(in the rows, 128 means zero)
Known rows, with every way that one mark hangs from another
{zedap lerore ronarin}: [107 161  67  83 159 136  84 140  89 125 105 167 161 121  95 113 153 101]
{semor tidig}: [ 82 129  96  91 138 122  98 114  94 120 107 135 185  81 116 131 115  55]
{tidig semor {vilut zedap}}: [142 198 113  96  94 145 141 167 134 134 114 143 179  68 123 109 106 111]
{zedap lerore}: [100 156  83  84 151 152  72 143  98 115  87 153 164 107 102 113 136  94]
{suvi refeban vilut}: [ 90 169  54  95 117 137  88 133 128 150  59 102 151  96  95 115  93  75]
{suvi vilut}: [107 171  51  82 110 121 106 125 118 133  60 134 158 106 116 116  99  86]
{tidig {semor gipi {zedap lerore ronarin}}}: [182 149 116  98 178 110  96 163  97 149 108 153 172 126 107 131 130 104]
{zedap {lerore {tidig vilut}}}: [123 156  98 100 100 158 111 134  91 106 120 161 188  85  87 121 132 109]
{semor gipi {tidig {vilut suvi {zedap lerore ronarin}}}}: [159 144 114 134 144 104 116 108  90 130 199 157 179 128  99 166 159  94]
{suvi refeban {vilut gipi {zedap {lerore tidig} ronarin}}}: [156 158  67 132  97 159  96 129  98 170 124 135 170 110  64  95 142 115]
{vilut gipi {zedap {lerore {tidig semor}} ronarin}}: [175 147 101 111 113 160 111 155  79 147 152 187 189  96  96  86 163 129]
{tidig semor {vilut gipi suvi {zedap ronarin}}}: [167 196  91 125 107 132 134 166 122 145 159 186 177 103 135 131 145 127]
{semor tidig {zedap lerore ronarin}}: [129 131  97 131 165 105  92 108  88 135 117 131 192 119  85 140 131  81]
{semor {tidig vilut} zedap}: [130 151 122 130 119 108 123 110 114 131 105 106 204  85 103 153  97  72]
{semor tidig zedap}: [113 124 106 118 147 110 105 106 104 135  91 103 192  94 101 138 102  63]
{semor {tidig vilut} {zedap ronarin}}: [136 155 108 127 126  93 132 106 107 140 121 117 204  97  95 153 112  78]
{lerore {tidig {semor gipi}} zedap}: [142 101 101  71 108 149 140 178  97 135 121 138 177  83 123 101  92  76]
{vilut gipi suvi zedap}: [128 153  74 116 132 151  95 132 109 142 131 153 156 120 119 116 153 111]
{tidig semor {vilut suvi {zedap ronarin}}}: [135 200  77 120 111 124 147 155 132 135 151 166 164 105 127 135 124 125]
{semor gipi}: [129 135 106  55 158 123  93 139  92 133  95 137 158 107 112 124 134  77]
{lerore {tidig semor}}: [110 137  93  79 107 146 128 149  96 118 104 159 181  67 116 107 104  94]

Rows
[155 130  82 102  96 126 166 170 105 132 170 163 176 108 125 139 108 101]
{lerore {tidig {semor gipi} {vilut suvi}} {zedap ronarin}}
[126 161 119 124 110 139 115 118 105 120 144 135 197  82  97 132 127  85]
{semor {tidig {vilut {zedap lerore}}}}
[109 149  77 126 140 165  80 140 116 157 127 125 150 112  99 117 149 103]
{vilut gipi {suvi refeban} zedap}
[175 179 120 123 133 136 118 165 119 127 164 168 165 117 122 146 136 123]
{tidig {semor gipi} {vilut suvi {zedap lerore}}}
[188 200 119 114 106 151 118 179 110 145 144 188 194  91 115 107 152 127]
{tidig semor {vilut gipi {zedap lerore ronarin}}}
[121 152  82 141 151 176  58 147 110 148 138 139 154 124  89 119 164 113]
{vilut gipi {suvi refeban} {zedap lerore}}
[181 156 123  91  88 130 164 147  96 142 163 158 187  77 101 116 126 119]
{lerore {tidig {semor gipi} {vilut {zedap ronarin}}}}
[156 164  87 128 111 138 117 155  86 118 166 216 193 107 111 138 156 128]
{zedap {lerore {tidig semor {vilut gipi suvi}}} ronarin}
[143 185  85 145 126 157  92 145 114 149 162 154 167 121  84 134 169 125]
{tidig {vilut gipi {suvi refeban} {zedap lerore ronarin}}}
[113 137  68  90 132 143 104 126  73 119 125 172 174 108  80 110 150 110]
{zedap {lerore tidig} ronarin}
[135 155  84 135  87 154 133 126 101 146 166 145 177  94  80 126 148 122]
{lerore {tidig {vilut gipi {suvi refeban} {zedap ronarin}}}}
[ 90 143  72 113 154 151  65 145 109 142 110 144 154 111 111 135 145  85]
{vilut gipi {suvi refeban}}
[101 162  42 108 143 126 119 119 112 141 136 144 140 134 105 121 146 115]
{vilut suvi {zedap ronarin}}
[147 157 112 142 138 104 111 111  98 130 130 133 206 111  85 154 126  88]
{semor {tidig vilut} {zedap lerore ronarin}}
[117 149 102 152 128 101 122 100 119 123 125 116 192 106 111 175 103  79]
{semor {tidig {vilut suvi}} zedap}
[171 138 103  97 132 142 124 146  80 142 159 166 172 109  86 100 151 123]
{vilut {zedap {lerore {tidig {semor gipi}}} ronarin}}
[178 182 139  85 110 133 138 169 121 142 132 144 178  81 121 121 118 106]
{tidig {semor gipi} {vilut zedap}}
[103 113  52  76 100 148 142 147  93 136 115 132 171  98  98  92 110  86]
{lerore tidig {zedap ronarin}}
[188 167  73 122  86 143 121 144  97 153 130 179 182 109 102  94 136 127]
{suvi {vilut gipi {zedap {lerore {tidig semor}} ronarin}}}
[150 106  87  69 115 135 148 175  91 145 137 151 176  98 117 103 107  85]
{lerore {tidig {semor gipi}} {zedap ronarin}}
[158 184 116  98  91 154 118 147 116 142 117 144 185  81 109 106 141 108]
{tidig {vilut gipi zedap}}
[149 156  82 124  82 143 145 120  95 135 169 168 184 100  97 126 152 127]
{lerore {tidig {vilut gipi suvi {zedap ronarin}}}}
[129 149  59 132 130 144 127 134  96 127 169 177 158 125  97 119 148 136]
{vilut suvi {zedap {lerore {tidig semor}} ronarin}}
[ 88 152  92 122 119 112 117 109 109 108 142 147 185  94 125 167 117  71]
{semor {tidig {vilut suvi}}}
[143 169  93 103 104 139 129 154  88 117 141 191 193  89  98 121 135 120]
{zedap {lerore {tidig semor vilut}} ronarin}
[ 78 156  60 120 145 157  95 129 127 145 121 103 135 113  90 121 127 100]
{vilut {suvi refeban} zedap}
[127 150 126 105 106 126 105 127  95 123 128 156 211  71 122 143 130  66]
{semor {tidig {vilut gipi}}}
[112 152  80 121 108 152 111 125  95  98 138 170 177 105  95 140 136 117]
{zedap {lerore {tidig {vilut suvi}}}}
[116 125  77 125  78 173 127 159 114 136 139 128 181  89 104 124 112  89]
{lerore {tidig {vilut gipi {suvi refeban}}} zedap}
